Known rows, with every way that one mark hangs from another
J_461[J_541 J_783]: [-10 -16 -31 -13  19  15  -3  24  -6   0  35   3  28 -84 -42  17 -12   6
 -40  -2 -18   5  20 -23  -8 -11  22   3   1  43  16 -45 -13   7   1  17
   9  -9  -8   4 -13  33  10]
J_361[J_783]: [ -7  -9 -17  -9 -15  22   1  10  -7 -11  15   8  19 -25 -15  -9 -43 -10
   0  12 -11 -11  21 -15  -2   1 -12   2  -7 -12  -8 -23  -2  21  11  26
 -17  -2 -14  15  -4   1   9]
J_541[J_103 J_540]: [ -9   5 -12 -10 -14  -4  -5 -22  19 -10   3   6   5  54  30  -5  12 -51
  21   8 -10  -2  36 -27  12  -8  30  -3 -13  17   2  11 -43  20 -18   6
  35  23 -21  14   4  20  -4]
J_620[J_263[J_526] J_361[J_783]]: [  4  15  11 -30 -13  10  -3 -34  -8   2  25   4  27 -37   7 -37  -2  -8
  10  14  -1  -9   5  -7 -50  -4  12  -5 -23   3 -14 -27  20  37  -2  78
 -35  30 -20 -19   8  15  -1]
J_541[J_540]: [ -7   3  -8 -14 -13  -7  -2  -7  -1  -8  10   9   9  19   5  -6  12 -28
  19   9 -10  -4  32 -24  -3  -7  17   0 -10  29 -12  -1 -19  23 -19   2
  20  -6 -27  19   3   7   1]
J_620[J_103]: [  3  -9  -1 -18 -13   2  -4 -19   1  -4   7  13 -18 -11   8 -14  16 -18
   0   7   0 -11   2 -19 -24   2 -12  -4 -10  -2  12  10   0   7 -28  10
  17  24   8  -9  10   5   3]
J_620[J_263 J_361]: [  5   8  12 -47 -11   5  -5 -20  -4   2  18   9  10 -38  15 -52  45  -6
  10  10  -2 -12   1 -14 -42 -19  16 -11 -23  15  -5 -11   2  28  -9  44
  -5  19 -24 -19  13  14  -5]
J_137[J_263[J_526]]: [ 14 -13  32  23  17  -2 -14  -9  -6 -14  14  14 -15  10 -13  -8 -11   7
   9   1 -22 -12  10 -12 -30  12 -10   7 -20 -55 -12 -19  22  17 -16  34
 -17  21 -16 -25   1   6   2]
J_620[J_103 J_361[J_137[J_263]]]: [  3   0  14  -7 -12  26  -5 -38 -10  -7  12   6 -27  -5  13 -46  33 -34
  -2   9  -1 -19  25 -10 -35  -5   7 -10 -17 -53   9  12  18  30 -32  47
  11  46   6 -38  20  17 -16]
J_783[J_103 J_540]: [-13   0  -7  -6 -28  -8  -4 -26  -5  -1   0   6 -18  58   7  -1  31  -9
  21   9  -6 -10   5 -27 -13  18  -5  -4 -12  93  13  22 -20   9 -33   8
  10  10 -38 -25  11   7   3]
J_620[J_103[J_783]]: [  1 -13  -6 -13   4  21  -2 -18  -2  -5  15  23   0 -12   3 -15   5 -21
  -3  10  -4 -16   7 -20 -18  -1  -4   3 -10  -2   3  11  -2  12  -7  11
  17  28 -13 -15   3  10   6]
J_783[J_540[J_541]]: [ -8  14  -8 -16 -20 -13   1  -8   7   0  16  10   1   8 -26   0  17   4
  10   5 -20  -4   7 -26 -26 -10   6 -11 -19  48   4  -8 -16  20 -20  14
  16 -10 -30  -5   8  32   1]
J_137[J_263]: [ 11 -17  21  13  12   6 -13   6  -3 -15  14  13 -20 -17 -12 -23   0   3
   5   3 -28 -18  15 -14 -11  -5  -6   5 -20 -50  -6 -14   5  14  -7  13
  -2   5 -21 -14   1   7   0]
J_103[J_783[J_540]]: [-11   2 -13  -4  -1  20   0  -2   1  -8  18  21  25  39 -16  -2   3  -4
  16  13 -14 -13  13 -23  -9  -1   3   5  -9  57 -13   5 -10  21   7  11
   6  -9 -51  -7  -4   8   7]
J_461[J_541]: [ -1 -19 -18 -17  -2  -1  -4  16  -3   4  20   8  -5 -43 -34   9  -5  -4
 -26  -1 -13  -6   6 -24 -21 -13  -4  -5  -7   7  15 -33 -13  15 -10  13
  12  -2 -13 -10  -7  23   7]
J_361[J_137 J_783]: [ -6   0 -28  -8 -22  48  10  16 -16 -14  13   2  -7 -18 -21  -8 -17 -26
  -6  14  -3 -18  34 -13  -3  -2 -15   4  -4 -57 -10 -27  11  33   2  38
  -1   7 -12  24   0   4  -6]
J_361[J_137[J_263] J_526 J_783[J_103 J_540]]: [ 10  10  -3  25 -25  32  -2 -25 -28 -11  11 -17 -33  42   6 -31  22 -32
  22  13 -21 -27  25   6  -9  11 -11  12 -11 -22  -2  17  19  39 -35  77
 -32  16 -30  -4   2  22  -4]
J_620[J_103[J_783] J_263[J_526]]: [ 19   0  18 -26   9  10  -3 -40  -4   2  21  16  -5 -20  12 -30  33 -18
   3  11  -7 -16 -12 -17 -55  -1   2   4 -24  -4  -4  10  20  17 -20  46
  10  47 -18 -18   4  18   1]
J_620[J_103 J_263 J_361]: [  7   4  16 -52 -14   1  -5 -47   1   5  18   7  -7 -49  28 -61  58 -21
   6  11   0 -14  -4 -16 -51 -19  16 -14 -25  16  11  15   5  22 -27  46
  10  41  -2 -32  20  19  -8]
J_103[J_783[J_540[J_541]]]: [ -8   8 -13  -6   0  16   2  -3   5  -3  24  23  25  23 -32   0   1   0
   7  10 -25 -11  16 -23 -18 -12  12   1 -17  38  -7  -6 -12  21   9  16
  12  -1 -53  -9  -1  33   8]
J_540[J_541[J_103] J_783]: [ -3  11 -12 -17  -2  15   4  -2  21  -2  26  35  14 -72 -25   4  11  -3
  -9   0 -26  -3  39 -19  -6   1  37  -5 -21 -54  15 -36 -34  11  16  31
  25  28 -19 -11   3  66   6]
J_620[J_263]: [ 11  -1  11 -40  -3   0  -3   2  -5  -3  15  10 -10 -42   2 -32  45  -1
   7   8 -11 -14  -6 -21 -32 -13   0   1 -22   0  -6 -13   0  19 -13  22
  13   8 -23   5   5   8  -3]
J_783[J_103]: [ -3 -16  -3 -13 -14   3  -4  -9 -12  -2   0  13 -15   7   4  -2  14  -9
   2   4  -2 -14   6 -20 -11  14 -12   0  -8  16  14   3 -11   5 -21  13
   7  28 -23 -20   8   6   8]

Rows
[-13  12 -20 -10 -10   8  -1 -21  20  -9  15  22  19  15  18  -1  22 -43
  22   7 -15  -1  56 -25  18   5  46   1 -14  10   0   1 -48  20  -2  15
  34  17 -28   8   1  33  -2]	J_541[J_103 J_540[J_783]]
[  17    4    0   20   -8   42    0    5  -26  -18   18   -8  -18   -3
   -7  -33   -2  -27    8   10  -18  -26   24   12  -11   -1  -14   14
   -8 -100  -15  -14   32   40  -16   78  -40    9  -11   22   -5   16
   -2]	J_361[J_137[J_263] J_526 J_783]
[  0   0  -6 -11   6  14   0  -4  17  -2  19  25  10 -16 -19   4 -13 -16
  -9   3 -23  -9  18 -21 -10 -18  21  -4 -21 -49  14 -24 -32  15  12  22
  24  38 -28  -4   1  55   7]	J_540[J_541[J_103[J_783]]]
[ -2  18  10 -25 -28   3  -5 -56 -10   7  19  -2  19   6  14 -34  14 -12
  21  16  -3  -8   2 -11 -49   5  15  -7 -25  63  -3   1   9  35 -17  76
 -29  35 -34 -37  12  22  -3]	J_620[J_263[J_526] J_361[J_783[J_103 J_540]]]
[ 16  16  14 -25   4   0  -2 -49   4   8  24  14  -6 -14   1 -25  39 -11
   9  10 -19 -11 -12 -21 -64  -9  13   0 -33  30   1  15  11  24 -30  50
  19  43 -27 -27   7  39   0]	J_620[J_103[J_783[J_540[J_541]]] J_263[J_526]]
[ 16  -3   1  22 -14  42  -3 -11 -33 -15  11 -10 -30  -3   3 -33   9 -31
   8   9 -15 -29  25  10  -7  12 -13  16  -8 -83  -1   1  24  33 -21  78
 -36  29 -20   4  -1  20   0]	J_361[J_137[J_263] J_526 J_783[J_103]]
[  2  10  -2  26 -15  32   0 -13 -14 -17  17  -6 -21  31 -27 -12 -18 -20
  13  14 -22 -17  33 -12 -16   7 -12   7 -17 -33 -16 -14  27  40 -16  59
 -13   9 -23   1   0  10 -12]	J_361[J_137[J_263[J_526]] J_783[J_540]]
[ -1   2   0  -3 -18  39  -2 -37 -10  -8  19  -1 -14 -30   7 -46  -4 -39
  -4  15  -5 -20  34  -8 -25  -9   5  -6 -17 -60   8   2  17  34 -17  60
  -5  43   5 -23  14  17 -11]	J_620[J_103 J_361[J_137[J_263] J_783]]
[  6   3 -20  -2 -29  40   6  -7 -33  -8   7 -10 -16  17   7 -18  12 -36
   4  13   4 -24  21   8  -9  17 -17  10   3 -53   1  -2  16  32 -25  76
 -32  26 -14  18   2  15   5]	J_361[J_137 J_526 J_783[J_103]]
[ -9   3 -13  -2  -4  18  -3 -18  19  -9  11  17  14  72   5   0   2 -26
  16  11 -12 -11  14 -26   4   1  12   2 -13  33   3  10 -30  16   4  13
  21  22 -40  -6  -2  21  -1]	J_541[J_103[J_783[J_540]]]
[-17  14 -19 -11   3   6   0   5   2  -6  29   7  35 -39 -33   8  10  12
  -3   4 -19   7  23 -24 -11  -2  29   0  -7  77   4 -17 -11  11  -5  14
   8 -11 -22   8   1  38   6]	J_461[J_783[J_540[J_541]]]
[-13   7 -27  -3 -39  36   7 -13 -17  -7   7  -5 -20  27 -14  -6   5 -31
   9  16  -8 -18  31 -17  -5  11 -15   2  -8  19   4   4  -4  30 -21  39
   4  14 -30   4   6   7  -8]	J_361[J_137 J_783[J_103 J_540]]
[  7   8 -20  -6 -22  41   9   6 -26 -14  14  -7  -4   2  -2 -19   3 -32
   6  12   1 -20  20  10 -10   6 -17   9   3 -69 -14 -16  26  40 -14  73
 -36   5  -7  35  -2   8   1]	J_361[J_137 J_526 J_783]
[ 12  15  10 -43 -24  11  -4 -51 -10   4  23  -6  11 -43  38 -69  39 -31
  11  17  -2 -17  -7   6 -48 -16  13  -6 -20   1   4  14  18  35 -27  85
 -34  39   0 -16  11  26   1]	J_620[J_103 J_263 J_361[J_526 J_783]]
[ 18  15  22 -48 -17  -3  -6 -55  -7   6  17   0  -7 -28  45 -68  73 -24
  15  11   6 -15 -15   3 -59 -13  14 -10 -20  10   5  21  17  29 -43  70
 -19  41   2 -25  17  24  -2]	J_620[J_103 J_263 J_361[J_526]]
[ -7 -11 -27  -7   1   8  -4  -6  15   3  22  10   7  22 -21  10  -5 -24
 -16   2 -23  -7  10 -28  -5 -14  15  -3 -12  31  20 -15 -34  18   1  15
  27  15 -34 -16 -11  39   3]	J_461[J_541[J_103[J_783[J_540]]]]
[-11   8 -16 -11 -13   5   1 -15  -5  -3  16  22  14 -13   4  -4  29 -25
  18   8 -15  -5  52 -23   5  13  33   4 -10  35  -4   4 -28  19 -10  11
  23   6 -37  -1   4  22   6]	J_541[J_540[J_783[J_103]]]
[-10  -4 -29 -15  -3  -2  -1   4   0   6  30  16  16 -54 -33  11  10 -18
 -14   2 -26   0  40 -25  -8 -12  31  -2 -11  30   6 -25 -30  23  -5  17
  24 -12 -26   1  -9  38   7]	J_461[J_541[J_540[J_783]]]
[-20  -2 -34  -7   7   3  -4  11  -1   2  34  -5  27 -45 -41  19   4   6
 -25   1 -22   8  15 -29 -10 -10  27   0  -1 101  15 -27 -17  12  -6  11
  13 -22 -18  -1 -11  34   5]	J_461[J_541 J_783[J_540]]
[-19   2 -18  -8  -5  11  -4  -9  -8  -6  16   2  19   1  -3   7  21   5
   6   7  -8   2  21 -26  -1  17  20   5  -2 111  10   4 -14   4 -18  11
   6   3 -28  -8   4  17   5]	J_461[J_783[J_103 J_540]]
[ 13  21  -3  20 -18  27   2 -10 -19 -12  23 -12 -17   6 -21 -29  11 -20
  15  10 -34 -21  26   5 -19 -11   1   6 -17 -56  -8  -7  21  46 -25  79
 -31   3 -24  15  -1  42  -6]	J_361[J_137[J_263] J_526 J_783[J_540[J_541]]]
[ -2   8  -4 -19 -26  13  -3 -43 -10  -2  17  -1  17  -2  31 -42  -2 -31
   8  14   8 -12   8   8 -30   2   5  -8  -6  -3   5  11  14  30 -21  70
 -41  33  11 -17  11  18   9]	J_620[J_103 J_361[J_526 J_783]]
[-10   5 -20  -5  -1  15  -2 -23  17 -10  11  17  24  63  26  -2  -1 -54
  20  12 -15  -8  40 -26  15 -10  37   4 -15  14  -5  12 -42  23   2   9
  35  27 -43  15  -3  25   0]	J_541[J_103[J_783] J_540]
[  0  23   3 -33 -33   7  -5 -49 -14   6  19  -9  17   2  31 -58  43 -18
  26  16  -6 -16  -3   2 -37  -6  17  -5 -21  65  -2  14   3  37 -21  83
 -43  21 -36 -23   9  27   2]	J_620[J_263 J_361[J_526 J_783[J_103 J_540]]]
[-19  14 -20  -9   2   7  -2  -6  13  -6  26   7  31 -18 -17  10  11   3
  -2   3 -21   7  23 -26  -2  -4  36  -1 -11  69  10 -14 -24  10  -7  18
  16   5 -18   6   1  43   1]	J_461[J_783[J_540[J_541[J_103]]]]
[ 14   8  11  -1   1  41  -3 -43 -17  -7  19   7  -9  13  24 -53  38 -37
   8  12  -2 -24  18   7 -36  -4  14   1 -10 -61  -1  20  30  38 -26  73
 -16  50 -14 -28  11  28  -2]	J_620[J_103[J_783] J_361[J_137[J_263] J_526]]
[ -3   3  -9 -16  -5  13   3  -2  -4   5  26  36   4 -91 -33   8  20   9
 -11   0 -27  -5  37 -19 -14  10  26  -3 -19 -28  17 -28 -24   6   7  32
  16  25 -29 -25   7  60  15]	J_540[J_541 J_783[J_103]]
[-10   7  -4 -12 -27 -14  -3 -26   1   6   6   9 -15  27 -16   5  27   1
   9   4 -22  -7   7 -27 -24   2   5 -10 -19  68  22  11 -24  10 -32  14
  19  18 -39 -26  13  37   4]	J_783[J_103 J_540[J_541]]
[-17 -12 -35 -11   8   3  -6  -2 -12   6  27  -4  25 -57 -20  23   4 -21
 -26   0 -24   7  40 -31   2  -8  44   4  -2  85  22 -16 -32  10 -15  14
  25   6 -24   1  -8  44  10]	J_461[J_541[J_540] J_783[J_103]]
[ -2  15 -16  -1 -29   5   0 -10 -12  -9  15  -7  21  40   1 -19  -8 -15
  26  16 -10 -12   5   2 -11   9  -9   5  -2  41 -14   4   7  32 -15  54
 -49 -16 -20  18  -5   9  11]	J_361[J_526 J_783[J_540]]
[-12 -21 -31  -9  11  13  -5  10 -13   5  27   1  15 -74 -30  24  -1   0
 -39  -3 -18   4  19 -26  -4   0  22   3   1  60  28 -31 -18   1  -6  17
  12  13 -16 -16  -9  39  12]	J_461[J_541 J_783[J_103]]
